Every row comes from one small tree of marks. The marks that hang from a mark follow it in brackets, in the order of their numbers. Every link used is in the known rows. Which tree was each row made from?
Known rows:
q436{q677{q860{q115 q490 q675}}}: 2.20,0.55,0.29,1.38,2.31,2.10,2.14,7.86,3.23,4.83,2.77,-0.69,2.49,0.32,-3.10,1.93,7.78,5.23,2.07,-0.97,-0.65
q675{q436 q477{q115 q677}}: 1.74,2.20,-1.83,2.74,0.83,-0.92,1.57,0.90,-1.26,-0.57,2.71,1.50,-3.39,0.13,0.08,1.93,5.68,2.60,3.19,1.71,0.47
q860{q115 q490 q675{q436}}: 3.10,0.33,-1.11,0.48,-0.12,-0.95,1.10,6.24,0.96,0.63,1.89,0.48,3.13,1.86,-2.94,4.47,7.78,4.85,3.36,-1.22,0.49
q477{q115}: 1.00,-0.30,0.11,0.16,1.38,0.09,1.00,-1.89,-0.60,1.76,0.41,0.11,-1.58,0.02,1.13,0.71,2.43,1.16,-0.51,1.30,-0.89
q860{q115 q490 q675{q436{q677}}}: 2.42,-0.43,-0.74,-1.17,-0.56,-1.22,1.50,6.02,-0.03,0.93,2.92,-1.18,2.10,0.43,-3.38,2.29,8.06,3.51,2.64,-0.93,-1.71
q436{q677{q860{q490}}}: 0.44,0.83,0.42,-0.15,2.72,1.44,0.76,4.25,2.76,3.85,1.49,-0.99,-0.67,0.02,-2.12,-1.73,2.79,2.23,0.90,0.01,-2.16
q675{q477}: 0.12,1.07,-1.50,1.24,0.43,0.72,1.21,2.07,-0.57,-1.42,0.10,0.71,-2.45,0.35,0.83,0.88,-0.39,-0.54,1.79,0.01,0.14
q860{q675{q477{q115}}}: 1.42,0.97,-1.84,2.83,1.14,0.97,2.89,2.71,-1.35,0.90,1.27,1.20,-1.92,0.00,1.73,4.08,4.02,1.05,2.69,0.17,-0.93
q477{q115{q436} q677}: 0.90,0.83,-0.27,2.26,1.07,-0.46,-0.80,-3.10,0.62,0.69,2.71,-0.18,-3.44,-1.42,-0.11,1.15,5.40,2.27,0.22,2.35,1.59
q677{q860{q115 q675{q477{q490}}}}: 1.76,2.33,-1.05,4.37,1.59,3.43,5.15,7.52,3.20,2.50,1.88,2.23,-0.85,2.54,-1.91,5.25,6.72,6.51,4.62,-1.41,-0.96
q675{q436}: 0.38,0.52,-0.56,-1.38,-1.97,-2.03,-0.01,-0.47,-1.56,-2.10,-0.22,0.17,-0.06,1.58,-0.27,0.77,1.55,1.26,1.55,-0.23,-0.53
q115{q436{q677}}: -1.10,-0.45,-0.22,-2.07,-1.87,-1.10,-0.82,-2.70,-1.31,-1.76,0.86,-2.60,-3.48,-1.17,-0.07,-1.31,0.94,-1.07,-0.22,0.92,-1.42
q677{q436 q860{q490}}: 1.95,1.06,-0.83,-0.46,2.80,0.63,-0.88,5.95,1.86,4.11,-0.06,0.24,0.15,2.08,-1.42,-1.03,2.80,2.61,1.83,-0.60,-2.01
q860{q115}: 1.56,-0.52,0.09,-0.06,0.37,0.54,0.72,1.24,0.69,0.53,0.68,-0.13,1.29,0.61,-0.60,1.34,3.19,2.66,-0.09,0.06,1.69
q860{q115 q490{q436} q675{q477}}: 2.77,1.54,-1.77,2.62,1.97,3.04,2.29,8.09,1.43,-0.07,3.47,0.36,-0.13,-0.81,-2.98,3.61,5.59,2.91,2.18,-0.61,1.22
q436{q677{q860{q115 q490}}}: 1.97,0.34,0.62,-0.12,2.95,2.04,1.66,5.41,3.43,4.45,2.21,-0.87,0.63,0.75,-2.85,-0.33,5.94,4.73,0.84,0.12,-0.55
q675{q436{q677{q860}} q477}: -0.07,2.24,-1.38,-0.68,-1.42,-0.15,2.15,2.65,-1.58,-1.33,0.57,-0.15,-3.11,2.05,0.31,0.08,2.68,2.09,3.79,0.10,-2.10
q115{q436{q677{q860}}}: -1.15,0.89,0.06,-0.91,-0.96,0.51,-0.15,-1.42,0.37,-0.04,0.49,-1.89,-3.17,0.41,0.00,-0.82,2.30,1.82,0.78,0.63,-0.94
q436{q677}: -0.86,-0.77,0.54,-1.75,-0.54,-0.28,0.34,-0.12,-0.96,0.32,0.98,-1.58,-0.99,-1.44,-0.32,-2.21,0.29,-1.44,-0.59,0.34,-2.18
q675{q436 q477{q115}}: 1.60,1.32,-2.03,0.19,-0.17,-1.17,2.28,-0.38,-2.77,-1.67,0.41,0.97,-4.05,1.97,1.58,2.42,3.61,1.83,2.93,1.19,-1.13

Write each row's tree:
0.13,0.91,-0.12,-0.22,1.51,2.57,4.31,0.13,-0.70,0.50,3.43,-1.00,-7.98,-2.32,-1.35,-1.31,3.05,-0.21,-0.04,1.82,-5.74 | q675{q477{q115 q490{q436{q677}}}}
2.54,0.23,0.16,-0.02,2.25,2.25,0.52,3.67,2.35,0.88,2.68,-0.77,0.38,-0.73,-3.65,0.38,4.05,2.86,-0.93,0.52,1.11 | q860{q115 q490{q436}}
1.01,0.23,0.87,-0.60,0.60,1.62,1.95,2.31,1.37,2.62,1.28,-0.97,0.65,0.73,-0.99,-0.34,4.71,4.09,0.29,0.32,-0.12 | q436{q677{q860{q115}}}
1.32,-0.77,-0.40,-1.58,0.91,0.04,-0.20,1.62,1.44,0.63,2.42,-2.39,-2.28,-0.50,-2.60,0.04,5.38,2.29,0.21,1.05,-0.10 | q860{q115{q436{q677}} q490}
-0.31,0.87,0.29,0.82,-0.60,1.12,1.70,3.68,0.51,2.58,1.26,-0.80,1.31,-0.44,-0.51,0.58,3.44,1.77,1.73,-1.05,-1.98 | q436{q677{q860{q675}}}
2.80,1.80,-0.08,2.51,2.33,3.73,1.74,7.40,3.55,3.02,3.01,0.18,2.64,0.33,-3.78,2.90,7.11,6.15,1.34,-0.78,1.35 | q677{q860{q115 q490{q436} q675}}
-0.61,1.26,1.02,-1.10,-0.25,2.28,1.08,0.59,0.14,0.64,1.75,-1.76,-1.52,-1.46,-1.42,-2.80,1.29,0.94,-1.01,0.70,-1.72 | q490{q436{q677{q860}}}
0.75,0.31,-1.91,0.51,-1.80,0.47,1.78,2.80,-1.47,-2.12,2.28,-1.42,-2.59,-0.46,-0.09,3.43,5.58,1.50,2.87,-0.19,0.20 | q860{q115{q436{q677}} q675{q477}}
2.12,0.20,-0.88,0.05,-2.42,-1.31,1.38,2.98,-1.18,-1.16,0.99,0.48,3.28,1.88,-1.13,4.38,6.53,4.14,2.83,-1.26,0.93 | q860{q115 q675{q436}}
2.25,-0.06,-1.27,1.56,0.77,0.31,-0.05,4.07,2.24,0.66,2.07,-0.59,0.65,0.63,-2.44,4.51,6.87,4.24,2.21,-0.65,1.71 | q860{q115{q436} q490 q675}
0.92,1.91,-1.82,3.57,1.61,0.19,0.44,-1.02,0.04,-0.58,2.74,0.45,-5.95,-1.08,0.57,2.08,4.90,1.77,2.00,2.25,1.78 | q675{q477{q115{q436} q677}}
2.65,0.70,-0.78,0.53,-0.11,0.83,0.83,6.42,0.17,3.28,0.31,0.46,3.38,2.53,-0.39,2.59,6.50,5.09,2.56,-1.52,-0.30 | q677{q436 q860{q115 q675}}
0.76,0.10,-0.89,-1.17,-1.00,-1.87,0.73,4.85,-0.57,0.35,2.27,-1.20,0.80,-0.37,-2.57,0.82,4.93,0.90,2.73,-1.06,-3.19 | q860{q490 q675{q436{q677}}}
2.00,-0.15,0.28,-0.54,0.78,2.10,1.57,5.99,1.11,1.65,4.28,-2.11,1.22,-2.69,-4.08,0.40,6.24,1.97,-0.27,-0.31,-1.15 | q860{q115 q490{q436{q677}} q675}
0.99,2.04,0.26,1.17,2.78,2.99,0.32,3.82,3.17,2.08,1.72,-0.20,-0.56,-0.01,-2.92,-0.64,2.17,3.02,0.10,0.26,-0.03 | q677{q860{q490{q436}}}
2.38,0.80,0.00,-1.44,1.02,0.06,1.48,4.91,1.81,2.35,2.00,-0.78,0.55,2.33,-3.11,0.40,7.46,5.90,2.35,-0.01,-0.93 | q675{q436{q677{q860{q115 q490}}}}
-0.53,2.18,-0.66,2.63,0.68,2.55,4.71,6.18,1.74,2.37,2.22,0.52,-3.19,0.20,-1.66,1.70,3.82,2.31,4.21,-1.18,-4.76 | q436{q677{q860{q675{q477{q490}}}}}
2.16,1.29,-1.28,1.01,1.96,0.67,-0.19,8.47,1.76,4.53,0.59,0.56,1.91,1.69,-1.52,1.18,4.55,3.05,3.22,-1.79,-2.27 | q677{q436 q860{q490 q675}}
1.07,1.10,-1.04,0.53,-0.46,0.29,0.01,5.31,-0.43,2.72,-0.29,0.58,2.07,1.70,0.36,1.24,3.45,2.35,2.66,-1.58,-1.91 | q677{q436 q860{q675}}
1.01,0.76,0.74,3.10,3.07,0.96,2.22,-0.01,2.76,4.02,3.49,1.24,-3.04,-1.60,-2.35,0.34,5.60,2.90,0.42,1.50,-2.20 | q477{q115 q490 q677}
0.16,0.17,0.46,-1.83,1.37,1.49,0.12,2.39,0.72,0.67,2.97,-2.50,-2.02,-2.89,-3.26,-3.24,1.21,-1.09,-1.49,0.82,-2.54 | q860{q490{q436{q677}}}
1.19,0.47,0.53,0.76,-0.12,1.75,2.50,4.75,1.08,3.09,2.00,-0.73,2.55,0.29,-1.10,2.00,6.60,4.46,1.68,-0.88,-0.24 | q436{q677{q860{q115 q675}}}
0.12,3.25,0.63,4.97,1.21,3.63,2.40,4.89,4.25,2.85,4.57,1.10,-0.05,-1.87,-4.67,1.27,5.79,4.47,1.83,-0.63,-1.17 | q477{q490{q436} q677{q860{q675}}}
